Each row was made from one small tree. The marks that hang from a mark follow it in brackets, in alphabetical order. Every link used is in the known rows. Write each row's tree.
In the rows, zero is written as 128.
Known rows
poret(nasup(pasari(refu(radum)))): [193  82 137 161  91 154 124 123  68  91 119  91 117 120 112 165  86 102
 159 177 166 139  77 109 146 134 104 114 135 112  79 158  77 130  53 166
 155 133 109 104 160  84 129 105 142 111 117 101 147  72 134 112 122 135
 149 127 108 126 144  82 111 138 128 107 124 178  83 150 147  87 110 119
 114 141 148]
vido(pasari(guve(kopaz) kiruk nasup)): [150  88 117 124 139 135 113 128  94 134 121 122 110 145 100  35 112 134
 104 119 139 141 134 126 197 104 120 100 180  81 138 157 140 109 171 135
 143 146 119  97  94 101 167 123 130  74 171  90 165 125 178 153 178 102
 114 125 110  61 145 137 132 106 124 106  77 132 174  98 104  93  63 123
 136 102  72]
guve(pasari): [176  42 172 124 141  83 124 130  72 118 114 134 154  89 129 104  86 128
 138 137 128 131 124 122 159  66 106 146 110 124  94 167  70 119 123 160
 143 122 126 116 117  75 180 165 127 124  79 111  81 108 173 182 123 132
 104  79  90 151 155 134 126 106 108 151 137 146 147 153 169 109 131 124
 144 106 146]
kiruk(savut): [161  64 138 148 162  89 103 115  47 134 135 129  99  87 158 113  92 112
 149 143 119 119 127 125 173  63 120 122 101 124 107 148 102 140 138 175
 167 121 134 107 118  81 169 138  92 128  63 122 114 124 148 166 109 131
 102  85 111 155 131 147 144  93 129 143 142 141 135  95 231 108  96 105
 157 125 147]
ripa(pasari(nasup refu)): [146  80 170 130 107 114 121 153 103 105  81 102 102  98 120  72  95 121
 189 128 148 149 136 120 159 125  99 125 156 129  90 173  92 142 116 184
 147 130 129 100 105  84 162 118 126 108 132 119 165  85 122 131 142 150
 107 141 125  80 138 108 138 160 136 107  88 147 133 142 134 105 112 141
  91  99 120]
vido(pasari): [180  61 115 123 154  75 115 148  60 143 106 125 147 118 138 129  95 118
 138 129 137 130 129  99 158  91 118 128  79  92 110 157  97 145 147 153
 173 152 124 121 123  61 153 159 108 105  92 142 124 109 152 151 123 123
  98  91 102 149 132 138 142 107 120 154 127 189 171 107 159 111  81  99
 134 101 135]
ripa(pasari(kiruk refu vido)): [134 124 119  88 124 116 140 239  79 101  96  96 118 126 108 111 120 109
 179 145 163 182 175 152 163 150 133 117 147 119 170 160 118 105 119 172
  80 119 129  89 115 115 164 120 135 105 151 135 162  81  88 125 172 171
  91 164 139  75 113 121 122 180 143  88 102 123 114 178 101 110  82 139
  84 129 145]
poret(nasup(pasari(vido))): [199  73 145 147 148 150 115 162  78  91 126 106 156 121 109 178  93 115
 136 179 174 142 117 128 148 115 112 164 142 119 114 149  86  94  84 137
 118 122 134 132 139  64 151 152 159 133 100 134 113 115 129 136 151 122
 121 140 133 129 170 111 102 121 153 104 108 162 110 158 168 119 123 109
 108 147 150]
vido(pasari(kiruk nasup(poret) refu)): [146 133 127 136  88 125 145 133  86 114  98  94 121 164 105 107 124 140
 152 117 148 147 141 108 154 169 133 121 167  77  95 130 128 148 106 150
 134 117 126  75 126  90 124 114 118  78 195  97 198  93 116 136 132 147
 106 125 134  49 131 138 107 125 146  98  81 160 155 152  98 106  36  87
 100 124  82]
nasup(pasari): [175  38 155 146 159  89 114 145  69 126 104 138 147 108 120 153  96 120
 136 172 148 130 100 122 142  94 114 163 125 115  98 158 101 129 122 140
 141 116 130 120 114  56 169 130 127 146  70 120 122  95 126 149 133 111
 119  90  75 130 154 121 123 112 149 123 136 159 144 160 191 115 133  94
 138 128 161]
kopaz(guve(pasari(kiruk nasup refu)) ralus): [106 177 164 138  79 145 122 183 114 101  82 144 124 124  79  56 120 115
 172 133 142 188  85 186 147  89 128 114 155 124 104 159  96 177 108 130
  83 108 124  93  94 107 178 132 133 104 176  72  97  86 198 140 133 162
 107 155 126  92 126 124  83 177 111  73  94  94 145 182 129 101  93 128
 116 140 119]
kopaz(guve(pasari(refu vido)) ralus): [100 168 145 117 116 125 140 238 105 107  92 148 156 121 100 120 126  86
 174 148 148 179 105 175 153  75 129 117  93 137 146 167  81 143 109 148
  69 128 118 130 104  93 193 171 128 123 111 112  58 103 202 118 123 185
 101 139 130 144 134 115  91 181  99 106 129 109 114 172 158 108  96 148
 130 156 177]
nasup(pasari(guve) poret): [139  27 142 147 162  90 135  97 103 110 115 132 158 135 109 156 118 165
 107 181 138 109 109 101 148 129 139 147 129 121  92 123 131 149 132 148
 148  94 132 113 139  59 160 117 111 157 104 116 108 113 136 154 109  89
 113  82  85  85 171  85  99  93 156 117 135 151 110 143 197  95 132  78
 137 146 149]
vido(pasari(kiruk nasup(poret))): [166 100 115 147 119 107 133 110  83 112 111 111 140 159 106 111 116 143
 124 117 140 137 137 106 154 145 127 141 149  82  86 132 128 152 121 138
 153 114 130  79 138  71 125 141 116  75 185 103 163 113 130 157 139 110
 105 116 123  69 153 150 115 106 153 110  97 153 182 139 131 117  47  70
 112 121  77]
nasup(pasari(guve refu(radum) vido) poret): [113  82  88 117 119 132 165 160 101 101 119 104 131 163  93 188 143 114
 131 187 159 138 119 112 164 179 134 111 139 111 132 133 141 139  84 168
 101 129 127 103 148 117 144  86 127  98 133 110 147  79 123 100 125 124
 137 125 108  69 163  63 104 147 125 109 136 144  59 142 136  89  90 113
 124 154 149]
radum(refu): [180  45 140 130 165 105 115 133  78  91 107 134 142  92 158 118  95 122
 153 156 114 136 134 135 159  74 108 139 110 158  71 197  75 124 120 144
 195 112 134 103 142  74 135 139 118  96  50 149 104  88 152 129 128 121
 126  90 101 145 135 154 129 113 116 156 122 165 150 147 218 115 106  67
 163 101 148]
savut(kiruk): [172  40 124 116 148  73 111 159  41 135 129 126 133 103 138 116 105 126
 174 138 126 138 117 145 154  97 121 131  71  99 127 162  86 121 133 141
 155  73 140  97 123  70 148 147 117 124  74 116 101  94 144 136 126 135
 153 122 121 153 150 145 125  80 139 146 136 163 164 131 188 118 129 106
 129 129 142]
poret(nasup(pasari(guve(kopaz) kiruk vido))): [161  91 123 132 144 183 122 163  83  94 145 110 143 149  88 124 108 130
 105 181 175 152 121 155 186 120 128 129 203 109 168 144 119  41 129 122
  83 115 121 124 120  98 169 135 170 126 153  97 138 131 151 135 183  97
 119 151 121  77 169 112  95 112 152  71  89 113 104 156 125 100 106 131
 128 156 122]
kopaz(ralus): [152 106 141 160 119  92 122 146  73 111 111 145 137 119 135 126 114 116
 160 138 139 170  88 135 159  64 105 129  64 145 124 150  84 135 123 164
 146 101 133 110 118  41 178 158 124 127  77 119  77  99 171 130 110 130
  84 112  98 156 159 146 127 120 124 135 139 152 171 129 190 102 116 105
 135 108 149]
pasari(kiruk): [161  81 140 118 147 102 118 158  60 113 127 128 128 128 131 101 111 135
 145 137 130 179 130 135 160 100 121 115 138 125 122 143 108 127 119 146
 138  87 137  83 127  91 156 132 127 111 115 124 122  80 125 154 140 113
 106 114 113 132 133 154 118 103 134 125 125 137 170 163 162 109 102  90
 112 122 133]
nasup(pasari(guve kiruk) poret): [136  50 131 135 148 103 142 115 101 110 122 132 154 156  92 147 129 161
 100 181 147 136 121 125 153 147 152 141 158 107 108 113 152 141 133 134
 124  87 134  85 126  81 152  94 118 142 143 109 126 101 112 158 124  83
 113 102  97  55 161  94  85 106 167  94 124 132 116 164 167 100 110  64
 128 154 130]
poret(nasup(pasari(guve refu))): [157  61 161 146 116 156 127 118 104 100 121 100 112 116 112 129  95 149
 148 181 164 132  94 117 161 129 127  96 159 100 100 127 112 127  97 143
 144 121 117 122 134  82 145  97 134 174 124 122 138  95 140 129 123 110
 130 136 129  76 145  60  79 128 135 104  84 176  60 126 159  78 126 123
 112 145 144]
kopaz(guve(pasari(kiruk)) ralus): [122 142 145 126 124  98 121 179  93 112  87 165 164 121  92  97 114 108
 138 147 141 179  94 183 147  45 139 127 103 140 115 151  90 171 140 125
 105 108 119 100 102  83 188 177 120 122 135  95  45 108 206 156 116 141
  96 117 100 134 127 136  87 151 121  98 135 100 165 186 181 108 107 105
 141 142 153]
nasup(pasari(kiruk) poret): [155  69 138 147 146  96 135 131  76 100 110 128 170 152 102 173 115 138
 123 174 151 137 122 123 141 144 135 173 148 106  91 131 123 123 114 146
 124  76 136  86 133  62 148 118 129 129 125  95 143  99  96 158 122 107
 106  97  84  90 153 130 108 108 178  92 139 140 146 194 175 114 109  60
 129 154 137]
guve(kopaz): [160  53 153 133 166  82 114 132  52 125 123 135 141 114 158  99  97 110
 141 135 120 143 125 118 168  65  91 122 126 139 123 190  68  70 147 170
 150 118 126 135 127  72 177 172 138 111  68  99 124 118 177 156 143 124
 107  81  86 169 166 160 161  79 114 141 148 138 171 145 174  96 128 124
 155 122 144]

Write each row's tree
[105 116 107 105 139 158 129 203  93 129 132 113  86 131  97 133 134 115
 150 182 168 134 142 166 181 140 166 111 173  85 176 104 169 134 128 153
  67 128 132  94  81 132 172  58 117 140 140 119 167 105  95 131 163 146
 110 142 130  46 110  99  89 158 141  67  96 113  47 125 149 103  68 126
 127 164 146]  nasup(pasari(guve kiruk(savut) refu vido))
[119  93 136 183 133 108 154 101 109 113 111 154 166 164 100 155 126 130
 105 172 143 120  77 130 162 100 120 159 105 133 119 139 123  85 153 171
 119 112 119 138 118  24 205 146 130 146  98  73 100 144 192 139 105 109
  96  88  49  86 191 103 120 101 150 102 139 127 138 137 181  79 121 108
 182 155 147]  nasup(pasari(guve(kopaz(ralus))) poret)
[111 127 150  76 135 128 133 245  87 112  98 130 150 125  98  90 124 102
 157 153 142 186 150 173 153 105 145 106 162 115 148 161  97 143 111 122
  59 119 126 102 106 142 172 143 133 111 153 113 104  88 153 144 153 170
 115 144 144 116 112 129  87 164 101  94 123 102 115 203 130 114  87 131
 111 165 160]  kopaz(guve(pasari(kiruk refu vido)))
[117 137 113 138 106 120 139 164  95 133 107 136 123 154 115  94 128 108
 144 127 149 139  95 120 187  88 121  87  78  95 157 157 121 101 168 174
 128 168  97 140  95  62 205 146 122 122 120 101 129 125 213 116 127 158
  84 111  92  88 138 110 134 139  89 123 103 165 131  85 123  64  60 151
 167 115 132]  vido(pasari(guve(kopaz(ralus)) refu))
[101 101 139 124 121 146 158 142 129  99 127  99 103 149 115  94 151 154
 150 137 139 159 148 116 177 171 116  91 166 126 127 128 128 124  95 160
 108  98 147  99 138 111 135  99 127  97 157 120 142  94 132 122 147 125
 112 150 163  63 177 107  97 125 121 107  88 143 102 125 137 103  92 121
  97 127 110]  pasari(guve nasup(poret) refu vido)
[119  71 127 107 145 140 141 213 107 120 107 116 118 133  99 141 136 120
 148 183 161 148 133 132 159 137 136 111 155 101 159 141 138 126 115 145
  87 132 136 127  96 108 174  87 131 145 106 142 141  88 111 114 158 129
 116 139 123  74 149  82  92 148 120  98 106 150  70 140 129 102 113 133
 111 141 155]  nasup(pasari(guve refu vido))
[134  84 166 147 108  99 144 116  97  92  84  96 122 118 108 106 104 140
 176 132 145 136 140 108 161 160 106 140 143 125  65 167  96 142 102 190
 146 104 128  90 132  71 146 122 120 106 149 107 171 101 122 139 114 154
 103 126 121  61 153 101 130 139 158 109 101 140 132 150 143 109 105 121
  96 124 117]  ripa(pasari(nasup(poret) refu))
[131 126 173 148  97 142 145  97  99 101 123 100 101 117 105  85 109 133
 158 127 136 117 140 137 173 129 124 137 182  97  73 123 109 145  97 176
 107 107 130  67 112 115 149 106 114 106 172  51 169 120 142 194 116 168
 113 103 122  62 135 139 105 119 130  88  97  99 106 160 141 102  61 119
 142 147  88]  guve(pasari(kiruk(savut) nasup(poret) refu))
[164  94 106 125 105 191 138 164 101  90 136  85 105 137  90 157 112 115
 139 188 173 150 101 123 165 150 123  90 154 110 137 132 116 129  68 154
 112 154 118 104 146 122 135  87 148 107 143 125 130  78 141  94 145 123
 148 161 133  86 153  54  91 153 116 103 105 161  39 119 128  87 101 140
 105 141 147]  poret(nasup(pasari(guve refu(radum) vido)))
[154 133 133 129  74 163 125 116  77 107 129  99  64 108 114  67 102  94
 159 133 135 139 112 145 181 107 117 103 173  99  90 140 110 163  89 179
 123 153 116  55 105 152 151  82 125  61 166  54 164  83 161 168 140 172
 145 122 111  90 115 125 127 153  99 102 112 103  99 121 130  94  64 146
 138 120  97]  guve(pasari(kiruk(savut) nasup refu(radum)))
[169  95 143  97 134 119 138 205  76 107 120 122 157 123 108 113 113 108
 135 144 150 173 159 156 166 100 124 145 145 120 146 155  99  95 121 143
  76 110 132  93 112 110 177 147 143  95 129 111 104 103 142 169 170 143
 100 127 118 129 149 153 105 126 116 116 129 119 143 175 122 121  93 130
 113 119 136]  guve(pasari(kiruk vido))
[104 110 110  71 125 126 139 225 106 104 100 100 100 125  91  88 131 134
 158 150 158 180 171 153 185 150 145  80 155 112 181 137 150 123 137 164
  81 119 126  87 102 136 166  88 127 123 165 150 155  85  99 119 169 148
  85 171 149  45 112  89 106 173 144  91  91 127  88 145 100  98  83 146
  82 129 139]  ripa(pasari(guve kiruk refu vido))
[103  79 145 135 128 133 154 135  94 108 121 121 139 173  86 124 131 144
 124 175 153 136 119 128 170 157 136 120 187 102 131 146 138  76 138 154
  94  98 122 112 121  97 173 100 142 145 150  70 181 109 133 145 141 121
 117 101  82  38 156 110 108 110 142  73 116 119 103 177 124  78  99 109
 151 176 128]  nasup(pasari(guve(kopaz) kiruk refu) poret)
[128 114 120 115 106 154 124 145  92 135 117 108  90 151  98  32 118 125
 137 123 145 150 134 126 192 128 126  80 191  67 145 157 143 105 153 147
 118 158 115 101  89 124 158 104 132  83 188  87 201 108 166 136 179 133
 118 134 120  41 130 130 127 127 110  94  64 139 145 109  75  86  56 142
 127 114  70]  vido(pasari(guve(kopaz) kiruk nasup refu))
[128 114 159 136 134  82 115 159  98 113  85 170 173  99 109 108 101 104
 145 150 128 158  81 160 142  32 125 135  73 146  96 165  78 171 142 140
 130 120 116 124 110  65 196 188 113 133  89 103  26 117 229 154  96 144
  98 100  95 171 145 121 100 145 110 123 149 117 161 160 217 107 124 115
 154 141 169]  kopaz(guve(pasari) ralus)
[173 105 102 134  79 130 125 136  76 123 100  97  95 132 120 103 105  95
 161 123 145 146 106  95 165 130 106  91 126  84  94 165 106 178  96 172
 170 179 109  89 132 105 127 103 116  46 150 110 172  67 156 111 140 142
 143 123 113 109 125 118 151 146  99 131 106 178 143  96 113 101  52 124
 115  87  96]  vido(pasari(nasup refu(radum)))
[123 126 168 159 115 109 116 136 124 111  81 159 147 107  96  70  99 110
 150 131 130 158  71 161 146  45 108 141 114 148  79 170  76 182 126 131
 123 121 122 110  95  70 192 175 125 108 120  88  42 114 237 149 114 136
 110 125 110 141 157 125  99 152 117 108 118 107 166 151 193 114 127 120
 139 123 127]  kopaz(guve(pasari(nasup)) ralus)
[147 160 150 170  50 160 151 127  90 101 110 125 121 128 104  78 102  70
 163 122 146 160  68 141 172  79  77 127 130 135 106 195  59 101  94 197
 102 159 105 116 115  82 200 145 158  52 135  31 120  98 236 133 134 181
 134 112  62 124 170 129 148 154  73 112 125 106 147 133 110  80  92 183
 160 100 104]  guve(kopaz(ralus) pasari(nasup refu(radum)))
[128 161 164 137  98 137 160 217  91 107 109 130 153 136 109 117 125  74
 170 132 160 159 117 156 168  84  96 141 101 129 163 187  61  45 120 182
  51 145 121 151  92  78 220 183 162 106 103  75  92 130 207 140 149 202
  92 122  87 139 165 146 128 152  84 110 131 106 127 167 112  93  88 188
 164 135 151]  guve(kopaz(ralus) pasari(refu vido))
[105  86 102 131 162 129 141 147  98 116 135 124 127 150  96 167 135 132
 103 185 153 117 147 149 178 136 163 143 160  99 150  85 174 135 140 147
  89 103 135  82 107 101 161  97 110 135 136 108 142 134 100 161 136 111
 112 115 119  52 141 107  95 115 176  75 125 108  79 131 186 111  67  86
 140 177 136]  nasup(pasari(guve kiruk(savut) vido) poret)
[129  88 108  89 156 121 130 197  92 115 139 127 118 140 112  98 139 140
 127 150 142 181 163 147 178 114 144  90 156 123 181 124 140 119 131 131
 100 105 148  90 112 123 157 110 130 105 144 144 107  92 120 134 170 101
 103 150 145  98 144 128 101 121 132 114 115 124 127 131 134 107  94 111
 103 116 126]  pasari(guve kiruk vido)
[163  97 150 103 144 127 139 194  67 110 128 130 168 133 113  94 107  93
 124 140 145 162 158 163 181  94 114 147 157 117 164 180  79  40 137 147
  62 122 126 120 106 109 200 176 165  85 120  76 114 128 172 177 186 155
 104 107  94 134 161 170 132 110 106 110 135  96 157 189 106 112  94 152
 146 132 130]  guve(kopaz pasari(kiruk vido))
[ 83 166 120 149 109 147 126 150  79 120 137 136  68 140 118  66 136 107
 160 143 144 156 103 165 210  75 129  74 133 116 179 130 136  89 163 183
  94 136 116 102  92  99 204  98 115 132 136  69 148 129 186 141 132 160
  94 123 106  80 118 134 126 131 113  80 109  98 103  95 152  63  55 147
 173 147 131]  pasari(guve(kopaz(ralus)) kiruk(savut) refu)
[130  86 133 134 110 122 145  97 120 121 110 101 106 148 110  98 126 160
 138 123 137 124 130  85 169 158 127  91 136  86  87 129 136 165 130 157
 161 132 122 100 130  94 138 108 102 100 177 114 172 105 151 133 116 124
 115 120 132  45 147  98 108 117 120 127  77 179 124  95 128  86  65 105
 114 118  88]  vido(pasari(guve nasup(poret) refu))
[122  85 139 142 137 129 135  85  98 101 137 122 119 158 106  52 126 158
 109 131 119 150 125 125 184 134 114 105 194 125 111 141 123  89 148 146
 130  82 136  90 129  97 157 122 141  85 174  71 152 121 165 159 151  87
 113 109 114  62 181 136 118  75 145 106 100  97 162 136 139  94  99 104
 132 130  80]  pasari(guve(kopaz) kiruk nasup(poret))
[142  82 130 159 154  94 122 105  69 116 123 131 135 139 114 176 109 123
 125 178 144 107 125 136 155 127 148 172 140  95  92 117 137 141 130 159
 133 101 133  88 124  67 154 113 107 144 112  89 159 131  94 176 111 125
 109  81  86  92 134 136 114  99 181  87 141 121 119 160 214 115  77  66
 156 171 139]  nasup(pasari(kiruk(savut)) poret)
[155 117 115 114  93 129 134 166  49 113 127 107  95 140 125 108 121 106
 170 143 140 183 114 127 164 123 115  71 136 112 133 153  98 139  81 166
 136 119 124  69 150 131 131  89 129  69 146 104 157  43 127 118 133 138
 131 127 116 122 118 129 129 145 102 115 138 137 131 158 117  92  78 107
 107 125 132]  pasari(kiruk refu(radum))
